In the rows, 128 means zero.
Known rows, with every step that occurs
z-u-t:  89 105 108 139 154 128 150 163 158 146  88 122 114 104 206 103 141 136 149 127 141  87 115 173 146 112 157 130 130
n-m-t: 177 141 174 105 159 164 140  93 114 153  65 153  68 155 135 146 112 145 172  88  94 111 106 138 146 121 160 124 120
n-m: 131 124 147 132 159 143 131  84 118 150  81 139  75 146 156 139 139 125 146  81  80  86 125 152 150 112 165 125 144
f-z-s-y-u: 107  91  87 128  78 137 126  78 176 114 106 102 154 152 133  97 106 162 177 177  99 100 112 117 168 118 122  79 155
s-z-u-t:  95  96  69 128 157 110 143 185 155 118 108 141 138 103 222  67 128 141 123 149 150 107  97 156 178  76 145 116 137
y-s-t-m: 135 104  84 150 104 130  76 137  84 149  86  81 112 106 169  70 128  68 215 157  68  80 184 105 165 125 154 109 151
u-t-s: 101  64 153 146 186 151 133 130  93 182  82 102  85 128 158 121 154  79 125 112 142 115 121 135 154  86 151 135  96
c-t-m: 154 128 127 125 189  92  92  90  66 107  59 139  60 151 181 112 147  96 173 109 138 107 164 171 150  98 131  68 124
t-c: 146 111 158 143 195 100 112  91 107 146 125 112 120 126 163 144 184 110 171  93 118 133 167 119 162 105 152 130 141
n-m-t-c: 184 146 176  97 198 133 132  88 108 152  95 141  87 140 122 158 131 117 176  97  93 139 130 122 156 111 178 147 133
n-m-t-u-z-s: 187 166 135  88 136 150 153 152 139 148  73 126  91 186 135 151  68 138 128 135 101 141 179 165 174  92 181 152 139
f-z-u-t:  97  87 132 120 149 154 180 138 146 151  74 136 106 121 180  84 132 139 172 173 133  86 105 158 123 126 167 143 151
t-s-z-u: 111  91 122 124 137 101 149 153 107 106 121 109 131 138 199  48 126 126  97 130 145 108  89 120 182  71 117 114  99
m-t-u: 202 152 180 137 180 141 129 144  87 125 105 121  74 166 150 150 129 132 183 103 115 119 150 139 134 106 139 124 121
u-z-s-t: 132 119  78 143  80 139 108 157 141 159  90 107 144 124 203  90 109 119 149 122 114 160 208 122 211 117 144  92 147
s-z-u-t-c: 105 101  71 117 196  78 134 181 150 122 140 129 153  84 209  76 144 108 133 162 152 140 117 135 186  67 162 143 146
y-u-z-s-t-m: 140 149  23 106  67 119  66 153 142 117  91  82 138 135 180  90  84 103 187 174 115 153 225 143 225 111 174  97 143
u-z-s: 128 116 116 136 104 131 129 126 158 153  69 125 142 155 181 125 122 160 133 103 129 149 193 137 194 102 140 109 131
c-t-m-n: 185 159 153 111 219 118  80 110  40 115  55 175  35 149 178 131 143  94 169  82 134 126 183 192 126  79 144  92 104
f-z-s-y: 102  85 122 142  94 152 142  77 154 130 101 132 136 152 142  95 113 154 147 146  98  93 129 110 155 116 110  77 158
c-t-u-z-s-y: 152 149  72 132 156  70 145 153 136  87 109 127 121 177 172 100 107 120  98 153 143 123 175 183 170  44 114  85 134
c-t-u-z-s: 164 134 112 127 164  88 131 158 119 121  73 117 105 178 192 123 121 109 117 137 153 150 205 186 170  71 136 102 141
z-s-y-f:  67  90  93 181  69 129 122 119 154 128 116 135 162 143 149 133 104 147 123 132 115  85 108 105 176 105  86  94 149
u-t-c: 123  91 127 142 217 112 119 128 121 175 110 118 109  98 166 149 177  86 164 118 132 138 158 132 164  93 174 149 137
s-z-u: 118 115  97 129 131  96 135 153 141  92 120 134 143 129 214  65 135 163 129 124 131 107 106 138 178  86 124 100 133
z-u-t-m-n: 120 161 112 105 194 149 111 173 101 133  75 159  64  99 192 107 120 113 159 127 137  99 162 206 128  86 188 157 107
z-u: 114 126 136 143 128 115 145 125 144 121 101 116 124 128 200 103 150 155 154 103 120  83 124 154 148 119 133 117 128
y-f-z-s-t:  91  58 112 160  45 187 113 131 103 176  87 114 135 138 160  99  93 107 183 171 107 117 144  70 177 159 118  98 192
n-m-t-s: 162 115 200 101 161 172 148  95  82 162  67 127  63 165 121 133 105 107 140  88 105 116  99 125 149 111 154 134  89
z-u-t-s-y:  61  99  93 133 155 111 179 154 150 128 126 109 128 109 163  65 115 104  97 163 146  71  76 156 147  71 134 129  80
y-f-z-s:  82  52 151 157  68 180 133  95 122 173  67 126 134 163 142 131 115 142 171 155 119 105 128  86 160 148 117 119 174
s-t-m: 147 135  95 143 133 127  67 127  68 126 106 114  77 117 178  95 130  85 191 115  94 111 182 132 177 121 150  82 135
n-m-t-u-z: 213 190 153  96 179 135 169 153 117 131  88 143  62 186 122 152  91 137 155 133 100 125 155 172 142  83 196 178 128

Rows
197 163 173 109 188 151 140 129  96 133  93 131  47 171 128 153 106 122 164 105  93 103 130 160 131 106 171 148 138 -> n-m-t-u
 87  92  37 132 154  95  95 134 196 138 138  81 169  95 154 128 125  97 150 170 125 134 138 139 196  82 152 111 143 -> z-s-y-u-t-c
 95 126  86 113 160 121 125 153 128 127  81 129  91 107 191  90 123 111 158 155 138  76 141 189 151 108 175 134 124 -> z-u-t-m
 93  66  62 124 166  87 147 187 169 146 119  98 184  74 199  58 140  91 155 197 128 106 113 106 176  72 162 165 160 -> y-s-z-u-t-c
111  55 111 133 182 130 126 158  91 152 101 120 107 124 175  88 132  83 100 128 153 137 100 114 188  61 142 118 102 -> u-t-s-z
 97  91 131 166  98 134 168  89 117 119 115 161 129 167 111 115 123 156 180 169 107  67  73  95 127 114 105 135 158 -> s-y-f-z
117 114 101 131 182 135  96 127  95 149  78 131  74 116 166 125 140  99 171 126 126  99 156 164 158  96 174 126 122 -> u-t-m
156 125 163 132 147 133 158 101  98 122 112 126 104 160 112 107 112 136 138 108 123 112  87 108 147  87 103 101  68 -> m-t-s-y
171 111 203 129 157 158 141 108  75 156  75 112  83 162 134 124 128 121 158  87 134 132 119 103 151 111 125 115  76 -> m-t-s
132  64 113 153 124 112 120 137 124 137  90 112 156 131 180  79 148 125 169 129  95  98 121  86 176  88 122 113 152 -> y-s-z
147 142 129 118 218 163  82 143  73 153  66 169  47 112 166 146 138  94 170 100 121 118 179 186 139  82 182 145 104 -> u-t-m-n
146 134 160 104 151 146 170  89 108 132  99 140  84 164  94 114  85 120 121 112  94  93  67 126 146  82 137 123  84 -> n-m-t-s-y
 30  87  86 156 120 121 192 170 138 135 129 117 143 117 144  84  98 105  99 187 156  50  45 138 143  77 119 157  98 -> z-u-t-s-y-f
128  84 109 167  98 144 106 140 115 167  91  73 135 101 182  82 141  86 208 133  68  89 158  90 165 133 140 105 161 -> y-s-t
155 145 130  90 137 136 154  93 136 118 111 104  92 163  83 114  79 122 148 142  96  98  53 137 154  81 146 125  79 -> n-m-t-s-y-u
171 160 157 120 188 150  76 115  59 130  80 159  55 141 162 141 149 116 179  77 110 116 187 167 135  89 165 131 106 -> t-m-n
147 134 111 138 136 117 133 160 135 138  95 100 123 168 171 133 121 132 126 124 122 136 213 158 178  89 159 133 143 -> t-u-z-s
119  65 165 134 104 171 126  81 130 165  65 120 116 155 159 118 130 143 163 122 112 117 162 106 158 141 133  91 162 -> f-z-s
125  74 125 137  82 181 102 111 112 175  85 108 122 130 182  81 108 111 176 141  95 128 172  92 179 151 133  64 178 -> f-z-s-t
 91  75  89 136  48 176  86 124  73 157  78 120 113 143 155  91  84  84 190 193 105 106 168  81 185 154 137 103 182 -> y-f-z-s-t-m
129 135  86 145 127  95 115 100 165  89 135 107 138 149 146 118 141 155 183 127 105  83  98 141 160  86 123  95 120 -> s-y-u
146  71 135 125 192  86 123 127  57 115  85 133  94 162 188  69 139  80  97 108 167 142 105 120 181  50 101  68  95 -> c-t-s-z
 86  69  62 126 106 151 135 113 191 141  95 103 143 130 142 102 101 141 171 202 116 108 108 135 169 107 146  95 151 -> f-z-s-y-u-t
 65  74 122 141 112 161 186 154 139 160  76 147 123 124 162 104 113 134 174 201 141  72  76 130 121 140 150 171 163 -> y-f-z-u-t
126 102 140 137 181  86 153  93  84 102 101 125  94 159 153  88 137  91 106 112 144  98  93 147 143  59  93  68  83 -> c-t-s-y
121 113  73 135  95 146  51 127  95 145  95  98 104 118 196  97 103  83 165 121 102 122 207 123 204 132 138  59 154 -> z-s-t-m
145 127 143  70 140 138 175 146 112 116  94 137 103 153 157  64  75 131 102 129 129 112  56 130 172  78 149 130  96 -> n-m-t-s-z-u
193 140 183 130 186 124 121 105 102 146 104 127 115 134 145 151 154 133 191  98 123 154 153 104 160 113 142 125 124 -> m-t-c
 97 109 108 129 201 102 144 156 151 152 118 111 131  88 191 110 161 106 154 147 145 115 139 153 152 103 176 159 135 -> z-u-t-c
119  91  98 158  93 152  76 134 121 166  96  94 129 115 204 103 118 100 156  99 103 130 185 109 199 136 121  57 163 -> z-s-t
 60  45 126 156 134 156 193 123 102 156 110 142 112 151  92 100 109  96 134 205 134  76  49  94 130  90 125 161 117 -> u-t-s-y-f-z
 50  88  84 147  99 138 202 154 165 123 113 159 136 128 143  85  95 148 158 226 133  48  44 134 120 110 129 162 151 -> s-y-f-z-u-t
 93 111 113 182 103 111 140 119 127 111 132 148 136 148 140 134 127 148 151 124 112  67  78 111 151  93  97 121 136 -> s-y-f
 80 112  13 115 116 118  82 128 171 113  99 101 135 117 154 108  89 112 154 182 121  97 139 172 198  86 148  92 128 -> z-s-y-u-t-m
159 145 100 129 127  98 130 127 158 112  91 108 134 159 158 131 144 163 186 129 124 137 152 152 180  93 165 137 116 -> y-u-z
118  94  95 140 161 130 108 137 153 148  84  99 113 120 171 143 151 122 192 134 133 113 121 159 162 103 170 122 126 -> y-u-t
 84  64  62 133 126 117 156 198 174 143  90 115 163  87 206  42 123 121 147 182 119  81  91 126 164  86 150 139 149 -> y-s-z-u-t
 87  83  35 111 130 106 132 192 142 118  80 112 144  93 194  39 110 103 157 209 119  73 121 144 171  79 161 141 145 -> y-s-z-u-t-m
183 163  93 151 146 110 125 194  98 121 132 103  95 149 181 105 127  99 166 139 108 132 201 147 170  88 167 137 146 -> s-t-u-z
153  99 111 171 130 129 102 176  94 149 118  51 113 119 173  92 139  59 200 155  69  80 174 108 149 116 149 130 174 -> y-s-t-u
